Known rows, with every step that occurs:
nuran-nurez-dovum-leruba: [0.686,-4.967,-2.288,1.095,2.511,0.913,0.151,-0.771,-2.999,-1.137,0.746,-2.046,-1.472,-0.604,-2.504,3.323,-0.232,0.430,1.015,0.235,-0.194,-0.251,0.084,-2.342]
fonen-leruba: [-2.678,-2.116,-1.325,0.042,3.725,0.825,0.007,-0.490,-0.169,0.423,0.225,-0.730,-1.842,-2.256,1.221,-0.383,0.398,-0.251,-0.694,-3.109,-3.123,-3.838,3.053,0.468]
bula-fonen-veves-kegeb-leruba: [-1.549,-0.805,-0.631,-0.507,0.277,2.462,-1.728,0.879,0.543,-1.621,2.396,0.042,0.361,-0.365,-1.961,0.057,3.958,-1.124,-2.872,0.142,0.668,-4.212,0.998,-0.762]
veves-kegeb-bula-fonen-pizikiv: [-1.144,2.846,-2.175,-2.207,-1.475,2.795,3.698,-1.003,2.488,-1.411,-1.557,-3.231,1.808,1.347,-2.227,1.379,-1.399,-1.058,-0.236,0.669,-0.010,0.982,-0.136,1.221]
veves-kegeb-leruba: [-3.164,-3.509,2.173,-0.646,2.905,2.463,-3.650,0.283,0.298,1.424,1.174,-0.235,-1.570,-0.630,1.810,0.917,2.813,-1.182,-1.115,2.796,-0.750,-2.578,1.145,-0.976]
bula-kegeb-leruba-fonen-pizikiv: [1.892,-0.503,-1.099,-0.823,0.112,1.194,0.563,-0.377,-0.114,-0.656,-2.320,-0.137,0.567,2.210,-1.384,3.437,4.036,-1.710,-0.754,-2.988,0.006,-0.682,-0.668,0.932]
kegeb-bula-fonen-pizikiv: [-0.337,3.439,-3.801,-2.093,-0.734,1.705,2.793,-0.947,3.385,-0.989,-1.661,-4.395,1.353,0.936,-2.278,1.566,-0.196,-1.017,-0.123,-0.934,-0.816,0.935,-0.195,1.353]
nuran-nurez: [-2.034,-0.404,-0.366,0.600,3.020,1.375,-1.908,0.932,-0.195,3.352,1.151,-1.764,-1.568,1.554,3.162,-2.177,-3.821,1.701,3.243,0.499,-0.197,0.485,1.372,-1.098]
nuran-nurez-dovum-leruba-fonen: [3.280,-4.950,-0.585,2.424,-0.120,-3.585,-0.166,-0.937,-1.802,-1.481,0.614,0.290,-0.246,-0.673,-1.546,3.282,-0.193,-0.251,0.354,-0.906,3.012,2.286,-0.758,-1.979]
nurez-dovum-leruba: [0.954,-4.844,-1.435,1.327,2.647,0.139,-0.286,-1.230,-1.038,-1.207,0.594,-4.059,-1.373,-2.866,-2.339,4.017,1.238,0.241,-1.024,0.458,-1.577,-1.774,0.301,-1.760]
leruba-fonen-pizikiv-nuran-nurez-dovum: [2.782,-0.651,-0.916,0.712,-2.808,-1.494,1.358,0.105,-2.592,0.977,-2.672,2.701,-0.066,1.902,-0.400,-1.607,-2.295,1.598,3.808,-1.169,0.775,3.581,-1.991,5.307]
pizikiv-kegeb-veves: [-1.963,3.580,0.951,-1.371,0.321,1.190,-5.790,1.504,0.333,2.868,0.405,0.137,-1.942,2.041,2.544,-2.141,1.075,0.960,-2.497,0.508,-4.868,-2.989,-0.361,-2.386]
pizikiv-fonen-veves: [2.598,6.329,-0.792,2.384,1.902,-1.067,-1.313,1.518,3.036,0.011,1.434,-0.125,1.300,-0.125,0.136,-4.804,0.476,0.223,-2.151,-1.977,-1.644,-2.948,2.937,-0.875]
nurez-nuran: [-2.802,-2.292,2.652,-2.263,1.501,0.682,-3.324,1.658,0.987,1.532,1.680,-3.813,-0.995,-2.312,5.032,-3.178,-1.520,3.497,1.618,0.476,-0.492,-0.695,0.731,4.619]
veves-kegeb-bula: [-4.179,0.507,2.691,-0.544,-1.104,1.721,-0.206,-1.376,3.036,3.139,1.151,-1.763,-0.631,-2.448,4.587,-0.130,-3.776,0.058,0.137,7.814,-2.303,1.735,0.269,-1.382]
nuran-nurez-dovum-leruba-fonen-pizikiv-kegeb: [1.672,-0.260,-0.929,0.519,1.221,-0.587,3.253,-0.345,-5.313,-1.988,-4.748,4.392,-0.625,4.422,-1.966,2.712,-1.744,-1.177,0.286,-2.216,0.660,2.364,-2.774,-1.854]
dovum-nurez: [-1.126,-1.646,1.673,0.077,3.357,0.644,-0.653,0.450,-0.711,2.349,4.329,-3.174,-2.066,-2.773,2.132,-0.229,-0.036,2.323,3.936,2.470,-0.274,1.089,4.937,-1.771]
bula-fonen-veves-kegeb: [-1.056,2.761,0.369,0.712,-1.260,2.454,1.799,1.240,0.850,-1.375,2.735,-2.313,1.775,-0.931,-1.204,-2.220,-2.656,1.194,-2.283,1.051,0.564,-3.767,1.491,-0.292]
leruba-fonen-pizikiv: [2.121,0.891,-0.466,1.084,0.490,-2.057,1.523,0.213,0.700,0.052,-2.576,-1.293,0.628,0.068,-0.337,0.695,0.284,-0.186,1.525,-2.678,0.287,0.341,-0.191,1.576]
leruba-fonen: [1.228,-0.785,2.008,2.362,0.520,-4.056,-2.306,-0.019,2.642,1.890,0.508,-2.145,-0.122,-1.625,2.875,-0.185,-0.918,0.686,-0.368,-0.096,1.080,1.138,0.439,-0.186]
dovum-leruba-fonen-veves-kegeb: [0.741,-0.712,2.407,2.273,-0.764,-0.508,1.636,0.849,-1.221,-1.349,2.604,0.358,1.307,-2.421,-0.651,0.034,-1.383,0.822,-1.182,1.478,1.397,-2.879,0.345,-3.295]
veves-kegeb-bula-fonen-pizikiv-nuran-nurez-dovum: [0.204,0.736,-1.634,-1.592,-4.558,1.945,3.136,-0.944,-1.623,-0.268,-2.135,1.978,0.714,2.658,-1.448,-1.201,-4.033,0.566,2.572,1.924,0.793,4.524,-2.322,4.893]
veves-kegeb-leruba-fonen-pizikiv-nuran: [0.668,1.424,4.099,-2.374,0.268,-0.342,-0.985,0.073,-0.427,1.873,-2.988,2.401,0.126,0.395,1.234,-2.023,2.077,0.611,2.016,-0.516,-0.065,1.144,-1.539,3.173]
kegeb-veves: [-1.005,1.800,-0.384,-0.797,-0.510,0.759,-6.500,1.705,2.706,3.093,2.845,-3.197,-1.061,-0.692,1.903,-1.984,2.422,1.428,-0.955,0.340,-4.073,-3.978,1.114,-0.700]
pizikiv-kegeb-leruba-fonen: [0.090,-1.533,2.130,0.928,1.874,-3.183,-3.856,-0.145,0.091,0.808,-1.242,2.707,-1.237,1.265,2.125,1.297,3.265,-1.668,-2.673,-0.709,1.075,1.281,-1.093,-1.619]

Rows:
[-0.426,0.534,0.912,0.196,1.873,1.498,-2.862,1.034,0.447,-0.476,1.377,2.766,0.009,0.538,-0.449,-1.587,3.823,-2.166,-2.857,0.967,-0.176,-3.388,2.088,-1.770] : pizikiv-fonen-veves-kegeb-leruba
[1.727,-0.501,2.214,1.637,-3.025,-0.596,2.270,1.018,-3.697,-1.374,1.507,3.771,1.212,-0.694,-1.162,-1.735,-2.728,1.483,1.095,1.215,2.230,-0.367,-1.246,-0.344] : pizikiv-nuran-nurez-dovum-leruba-fonen-veves-kegeb
[-3.627,-0.853,-2.206,-2.381,-0.486,2.170,2.569,-1.917,1.739,-2.183,0.796,-0.094,0.148,-0.703,-1.036,1.040,-1.157,-1.894,-3.143,-0.672,-0.582,-0.903,1.853,-0.007] : veves-kegeb-bula-fonen-leruba
[3.162,0.578,1.659,-0.980,-0.027,-1.818,0.801,-0.862,-1.068,0.172,-3.236,0.329,0.170,-0.894,-0.961,-0.150,1.251,1.139,2.217,-2.163,-0.683,1.810,-2.202,3.367] : nurez-dovum-leruba-fonen-pizikiv-nuran
[1.835,-1.235,-1.264,0.329,0.948,-1.749,-0.064,0.055,0.256,-0.426,-2.469,0.338,0.380,0.534,-1.270,2.071,4.235,-1.831,0.775,-3.295,0.829,-0.300,-0.314,1.092] : kegeb-leruba-fonen-pizikiv
[3.771,-2.943,-2.905,1.112,-0.055,-1.617,3.341,-0.398,-3.066,-2.296,-2.486,0.719,0.691,1.461,-3.824,3.621,0.617,-0.946,2.600,-3.247,2.125,1.496,-1.217,-0.101] : nuran-nurez-dovum-leruba-fonen-pizikiv
[0.340,1.132,2.622,2.878,-2.059,-0.760,1.314,1.442,0.010,-0.025,2.460,0.597,1.243,-2.112,0.993,-2.120,-2.695,1.261,-0.855,2.085,0.980,-2.523,0.740,-0.902] : leruba-fonen-veves-kegeb
[0.704,2.713,-3.205,-1.405,1.324,1.947,2.393,0.029,2.320,-1.533,-1.925,-4.942,1.249,1.575,-3.221,0.820,-0.007,-0.113,-0.231,-3.475,-0.218,-1.256,0.762,1.823] : bula-fonen-pizikiv
[-0.009,-3.667,2.935,1.061,0.268,-2.293,-2.971,0.012,0.613,0.645,0.628,1.615,-0.065,-0.763,1.710,1.331,2.434,-1.455,-1.563,1.272,2.638,0.413,0.111,-1.042] : veves-kegeb-leruba-fonen
[-2.532,-3.791,3.185,-3.041,1.734,0.904,-1.891,1.785,-1.713,0.794,4.568,-2.236,-1.580,-2.852,4.175,-2.309,-0.763,4.178,4.492,1.585,1.403,1.770,3.325,3.061] : dovum-nurez-nuran
[2.187,0.320,-1.401,2.964,-1.187,-3.153,-1.837,1.394,1.191,-0.411,2.628,0.695,0.713,-2.540,-0.638,-1.282,4.759,-0.139,-1.217,-2.732,0.170,-3.076,0.182,-0.269] : kegeb-leruba-fonen-veves
[-1.140,3.807,-0.681,-3.340,-0.295,2.133,0.685,-0.589,0.644,2.150,-1.476,0.269,0.215,3.408,0.867,-3.091,-2.986,1.333,4.485,-0.256,-0.078,4.020,-1.115,1.708] : kegeb-bula-fonen-pizikiv-nuran-nurez
[1.925,-2.514,-0.056,-0.214,-3.025,-0.045,0.683,0.308,-3.993,0.148,-2.769,5.199,-0.182,2.522,-1.195,-0.728,-0.633,0.253,2.924,0.170,1.815,3.231,-2.098,4.711] : veves-kegeb-leruba-fonen-pizikiv-nuran-nurez-dovum
[1.114,-1.635,0.154,0.064,0.195,-0.725,0.840,0.062,-0.709,-0.718,-2.426,1.635,0.646,0.825,-1.366,2.061,2.768,-1.791,0.579,-1.443,1.695,-0.190,-0.242,0.788] : veves-kegeb-leruba-fonen-pizikiv
[0.941,0.398,1.066,-1.508,2.124,-0.034,-0.013,0.172,-2.502,1.637,-1.511,1.798,-0.484,2.355,0.372,-1.726,-1.530,1.585,5.190,-2.264,1.412,2.859,-1.132,-0.749] : dovum-leruba-fonen-pizikiv-nuran-nurez
[-1.800,4.520,1.478,0.396,-1.960,0.692,0.653,-0.628,3.096,1.453,1.521,1.323,1.004,-1.096,2.550,-2.367,-2.752,-0.865,-1.186,5.820,-1.596,0.931,1.037,-2.067] : pizikiv-fonen-veves-kegeb-bula
[-3.809,0.656,-3.007,-2.527,0.717,1.374,1.942,-2.032,1.449,-1.972,-0.821,0.621,-0.543,0.726,-0.524,1.019,-0.385,-2.113,-3.873,-2.512,-1.929,-0.094,1.095,-0.879] : pizikiv-kegeb-bula-fonen-leruba
[-0.321,-1.018,-0.489,1.386,-5.196,-0.611,2.867,-0.917,-0.988,-0.829,2.186,2.946,1.035,-1.785,-0.556,1.255,-2.652,-0.727,0.652,5.062,0.792,2.579,-1.668,-2.360] : nuran-nurez-dovum-leruba-fonen-veves-kegeb-bula
[-0.788,6.247,-3.050,0.205,-2.267,0.391,1.488,-0.002,2.938,-1.302,1.692,-1.916,1.376,-0.348,-1.191,-1.792,-0.642,0.200,-3.203,-0.526,-1.897,-1.437,-0.581,-0.929] : pizikiv-kegeb-bula-fonen-veves
[0.135,2.908,1.475,0.523,2.109,-0.938,1.489,-0.072,-1.928,0.414,-4.863,2.137,-0.461,3.135,1.133,0.649,-1.734,-0.499,-0.705,-1.784,-0.943,0.999,-1.821,-0.963] : leruba-fonen-pizikiv-kegeb
[-1.623,0.558,-1.780,-2.354,3.642,2.442,-1.439,-0.209,-0.912,-1.262,-3.129,1.029,-1.193,3.856,-1.744,2.139,4.633,-2.711,-2.851,-2.672,-0.827,-1.336,-0.783,-0.808] : bula-fonen-pizikiv-kegeb-leruba
[1.345,1.705,-0.698,2.635,-0.642,-2.992,-1.543,1.126,-0.262,-0.667,1.087,2.751,0.110,-0.811,-0.372,-1.141,3.932,-0.355,-2.280,-2.916,-0.241,-2.542,-0.839,-1.163] : pizikiv-kegeb-leruba-fonen-veves
[3.347,-3.670,1.152,1.115,-0.286,-3.758,-0.891,-0.914,-1.770,-0.443,0.050,1.020,-0.222,-0.668,-0.649,1.555,-0.202,0.757,1.113,-0.814,2.405,3.098,-1.600,-0.590] : pizikiv-nuran-nurez-dovum-leruba-fonen
[-0.270,-0.739,0.088,1.564,-4.747,-0.990,2.834,-1.245,0.234,-1.078,1.935,1.259,0.976,-3.491,-0.430,1.942,-1.545,-0.801,-1.027,5.440,-0.533,1.329,-1.493,-1.747] : nurez-dovum-leruba-fonen-veves-kegeb-bula
[-2.728,2.102,-0.157,-2.105,-1.984,2.029,0.501,-1.587,4.832,-0.256,1.790,-4.143,1.276,-0.258,0.429,0.580,-3.135,-0.435,-2.781,4.015,0.626,1.831,0.427,-0.593] : veves-kegeb-bula-fonen
